Each row was made from one path, in order. Every step used is in the known rows, and no mark comes twice. Write each row's path.
Known rows:
E -> C -> K -> P -> Y -> Q: [  8.5  33.7  11.0  -3.6  12.2 -31.9  10.5   9.8  15.2  -4.4 -16.0 -49.0
  10.4   4.6  16.3 -51.1 -27.8   1.7 -32.4  24.5  19.4   3.0]
B -> E -> C -> K -> P -> Y: [ -0.3  31.3  14.4   8.9   3.7 -26.7   4.2  11.5  17.6   4.7  -2.4 -41.7
   3.0  -0.4  12.1 -37.4 -32.0  11.4 -36.7  19.9  15.6   3.2]
P -> E -> C: [  6.8  23.7  14.2  -3.3   5.7   8.7  -2.4   5.9   8.3   4.0 -11.8 -26.3
  -5.4  -7.1   1.1 -47.9  -8.1  -3.3 -28.2  12.1  20.8   8.9]
K -> C -> E -> P: [  6.4  28.4  -1.7 -18.3  19.3   1.3   7.0   7.1  31.5   3.0 -10.3 -14.7
   1.2 -26.3   2.9 -47.7 -17.2  -8.0 -25.7  13.1  19.6  18.4]
K -> P -> Y: [  7.5  21.0   7.7 -21.8   5.1  -9.0  -2.5   3.2   4.1   9.1  -5.0 -31.3
   2.6   3.6   8.0 -30.3  -8.8   4.9 -19.4  15.0  19.4   7.1]
E -> P -> Y -> Q -> K -> C: [ 19.7  34.3  15.1 -37.1  16.9 -17.4  -6.8   5.7   9.8  -5.8 -18.7 -31.7
   8.9   1.5  18.3 -49.2 -17.4   0.7 -39.8  15.0  12.0  13.0]
Y -> P: [  7.3  28.8   6.2 -13.6  13.0  -6.8  -0.2   8.2  12.0   4.2  -8.5 -18.4
  -6.9 -12.3  -1.3 -38.9  -6.9 -14.3 -20.3   5.9  23.0  19.6]
E -> P -> Y -> Q: [ 15.7  29.7  21.8 -17.0   7.7  -9.0  -4.9  -2.3   9.9   2.4 -19.0 -31.9
  -5.5  -6.7  13.7 -43.4  -7.7  -5.1 -28.4  19.1  24.3  13.8]
K -> P -> E -> B: [  6.3  35.3   5.0 -23.9   6.3   1.4  -7.1   3.9   7.3   1.4 -13.9 -21.5
  -2.3   3.7   0.0 -38.2   2.9  -9.5 -20.8  13.6  27.6   4.0]
B -> E -> C -> K -> P -> Y -> Q: [  6.0  39.8  16.1  14.8   8.0 -36.6   6.0  11.9  16.6   0.4 -11.7 -51.0
   6.0   4.4  15.8 -47.0 -33.6   3.3 -42.5  22.3  19.6   6.0]
C -> E -> P -> Y: [ 14.5  27.8  12.4  -7.0  -1.7  -3.2  -7.0  -2.8  22.6  14.6 -11.3 -24.7
 -11.4 -10.6  11.7 -38.8 -11.9   2.6 -26.2  17.2  19.6  14.8]
P -> Y -> B -> E: [  2.0  13.3  28.7  -0.2   3.9 -21.6 -17.0 -11.2   0.5   2.6  -1.6 -33.1
  -7.5   1.4  10.5 -26.7  -4.0  -1.7 -28.5  16.5  25.4   9.8]
C -> K -> P -> Y -> B -> E: [ -4.9  20.6  20.4  -2.1   7.1 -46.5  -3.4  -4.9  11.4   2.9   2.8 -38.7
  -0.9   9.9  15.6 -29.9 -17.4   4.4 -35.0  24.7  19.8   9.7]
P -> Y -> Q -> K -> C -> E -> B: [ 25.9  41.5   4.5 -19.1  11.6 -20.5 -18.2   3.3  12.3 -12.8 -28.1 -34.1
   7.7  13.9  15.3 -50.6 -13.2  -7.5 -34.1   9.8  20.8  -3.1]
B -> E -> P -> Y -> Q: [ 12.7  35.8  26.9   1.5   3.2 -13.0  -9.5   0.6  11.1   6.6 -14.0 -33.2
  -9.7  -6.5  14.6 -39.3 -13.3  -3.1 -37.8  16.8  24.0  16.0]
Q -> K -> P: [ 10.1  22.5   9.0 -25.8   3.9  -8.1  -3.9  13.0   8.7   1.7  -8.9 -24.3
  -0.2   6.3   7.8 -35.4 -13.2   1.4 -23.1   7.6  17.6  16.8]
C -> K -> P -> Y -> B: [ -2.2  14.6  16.4 -20.7  11.4 -41.3   2.0  -7.5  10.7  -1.6  -1.9 -37.5
   3.8  10.2  14.4 -33.0 -12.3   2.3 -24.7  27.4  20.3   7.6]
C -> K: [ -0.4  13.6  12.3  -0.6  11.8 -11.3   3.9   4.0  20.0  -2.7 -11.4 -18.2
 -14.3  -0.2   4.2 -40.6 -10.4  -3.1 -20.4   8.5  20.0  12.9]
Q -> K -> P -> E: [ 12.7  30.9   9.3 -25.2  -1.3  -8.8  -9.2  10.8   3.8  12.2  -8.3 -26.7
  -4.7  17.5   8.7 -40.8  -8.1   5.2 -34.5   8.0  11.5  16.8]
C -> E -> P: [  9.5  26.8   9.0  -5.0   3.3   3.9   0.5   3.0  29.7   9.0 -12.8 -15.8
 -13.4 -20.9   4.8 -42.5 -11.6  -7.4 -22.2  13.5  24.7  21.7]
Q -> K -> C -> E: [ 14.0  24.2  -1.1 -14.5  12.5  -7.6  -5.3  10.7  20.1  -1.2 -12.5 -19.6
   1.4   0.1   6.1 -46.7 -18.0  -0.9 -30.1   1.9  13.7  14.9]

Which path is each row?
[ 19.7  38.8  30.8  -6.3  -3.5 -19.2 -18.0   4.8   8.8   4.5 -16.8 -35.1
 -10.0   5.8  20.9 -40.9 -16.8   2.8 -46.1  13.1  17.2  17.8]
B -> E -> P -> Y -> Q -> K
[  6.6  22.1   9.5 -28.2  18.5 -22.1  -2.2 -10.9  21.6   0.7  -5.0 -27.9
   9.3 -16.4  12.6 -42.1 -12.0  -4.5 -29.6  26.6  20.8  12.4]
K -> C -> E -> P -> Y -> B
[  9.1  40.3   7.6  -7.3   9.2  -3.8  -1.0  11.2   9.8   8.1  -9.5 -27.7
  -1.8 -12.9  -0.5 -51.4 -11.9 -10.5 -32.9  11.9  18.6  14.6]
Y -> P -> E -> C
[ 10.5  43.9   6.4 -18.5   9.3  -3.4 -12.8   2.9   7.5   2.7 -15.4 -17.6
  -9.4  -2.2  -2.8 -43.8   4.4 -19.2 -25.6   8.3  25.3   8.3]
Y -> P -> E -> B
[  1.2  24.0  14.4   5.4   8.3  -8.3   3.2   6.9  17.6   1.6 -12.4 -27.3
 -10.5   0.6   5.1 -53.1 -15.9   1.2 -33.7  14.8  15.1   8.1]
P -> E -> C -> K
[-10.6  22.8  18.2   5.3  12.9 -35.3   9.7   5.3  22.1  -7.8   0.1 -37.4
   6.8 -12.6   7.9 -40.0 -26.6  -5.6 -31.9  27.1  25.6  12.3]
Y -> B -> E -> C -> K -> P
[ -4.2  15.7  25.5   6.9   9.8 -10.4  -4.1  -1.0  11.7  -9.2  -4.6 -31.4
   0.3 -21.1   3.4 -37.1 -13.3 -12.3 -25.5  18.3  31.9  12.9]
Y -> B -> E -> C
[ -3.1  24.2   5.8  -6.8  13.9 -14.6  16.4  14.5  24.0  -6.0  -9.1 -31.3
   4.7 -11.0   4.5 -44.8 -26.5  -1.5 -22.4  19.2  20.3   8.7]
E -> C -> K -> P
[ 13.5  25.6  14.0 -34.3  11.3 -27.8 -11.3  -7.3  18.9  -1.3  -7.6 -30.4
   8.2  -5.0  18.8 -42.1 -15.6   2.0 -37.3  23.1  13.5  13.4]
Q -> K -> C -> E -> P -> Y -> B
[  4.6  31.1   6.5 -13.5   6.8   0.6   5.5  11.3   9.9   7.0  -6.6 -31.7
   5.0  -6.3   2.6 -46.0 -14.1  -1.6 -28.0  17.1  19.9  10.8]
K -> P -> E -> C
[ 16.5  40.4  20.4 -19.3  12.5 -21.5 -11.6   7.8  10.6  -0.5 -13.4 -33.6
   4.4   1.6  19.6 -45.5 -22.5   2.4 -50.0  12.9  12.0  15.0]
B -> E -> P -> Y -> Q -> K -> C
[ 17.3  38.1   3.1 -15.9  18.2 -16.0   0.6   1.7  23.1   3.7 -18.0 -32.0
   5.9 -10.9  13.5 -53.4 -18.1  -6.1 -35.6  18.8  18.3  12.9]
K -> C -> E -> P -> Y -> Q
[  8.5  28.3  13.2 -14.3   5.9   8.5 -14.4  -2.1   5.4  -1.8 -18.9 -16.8
 -11.7   3.1  -0.2 -40.8   9.0 -11.5 -20.1   8.1  28.4   3.4]
P -> E -> B
[ -5.4  30.5  11.0  11.9   9.5 -19.2  12.4  17.9  25.3  -0.5  -4.1 -32.4
   1.3 -11.4   4.7 -41.5 -31.8   0.7 -31.7  17.2  20.6  11.6]
B -> E -> C -> K -> P
[ -1.6  17.4  14.3   4.1  13.2  -7.3   8.7   9.0  22.8  -9.2 -13.8 -25.5
  -5.1 -11.4   4.4 -46.8 -20.7  -2.6 -22.1  13.5  20.7   8.1]
E -> C -> K
[  8.9  21.3  19.5 -22.2   4.1   1.3  -6.1  -2.5  11.6   6.5 -10.2 -22.9
  -8.4 -10.9  10.6 -34.4  -6.3   2.2 -22.7  17.3  20.3  11.9]
E -> P -> Y
[  4.1  14.4  26.8 -29.0   8.3 -14.6  -8.2 -15.2   8.7  -0.5  -6.8 -28.1
  -2.9 -12.1  13.1 -32.5  -1.4  -4.5 -21.9  26.9  25.3  13.4]
E -> P -> Y -> B
[  5.7  27.4  24.8  -4.0  -0.4  -3.5 -10.6  -0.1  12.7  11.6  -5.2 -24.9
 -13.1 -11.6  10.4 -29.8 -12.2   4.4 -32.7  14.9  20.1  13.7]
B -> E -> P -> Y
[ 19.9  39.3   4.3 -20.0  16.6 -15.6  -0.8  10.9  27.8  -3.6 -21.9 -25.1
   3.4  -8.8  13.3 -58.0 -22.2  -9.6 -39.2  11.7  16.6  21.8]
Y -> Q -> K -> C -> E -> P
[ 27.2  38.9  18.3  -9.5  -4.8 -19.9 -14.0   2.1  18.5   7.2 -23.1 -35.0
  -9.6   6.4  22.0 -49.1 -17.2   1.6 -39.4  16.1  17.1  17.7]
C -> E -> P -> Y -> Q -> K
[ 23.0  25.5  22.1 -13.4   0.8 -16.9 -17.4   2.3  -1.2  -2.3 -21.3 -36.7
  -5.4  20.0  17.4 -42.7  -8.6   1.7 -31.9   7.9  17.5  10.3]
P -> Y -> Q -> K
[  1.1  22.4  18.8  13.2   5.6   5.1  -2.0  11.3  14.3  -1.8  -8.3 -26.5
  -4.5 -20.1   0.5 -38.9 -18.6  -5.6 -26.8   8.1  26.6  10.7]
B -> E -> C
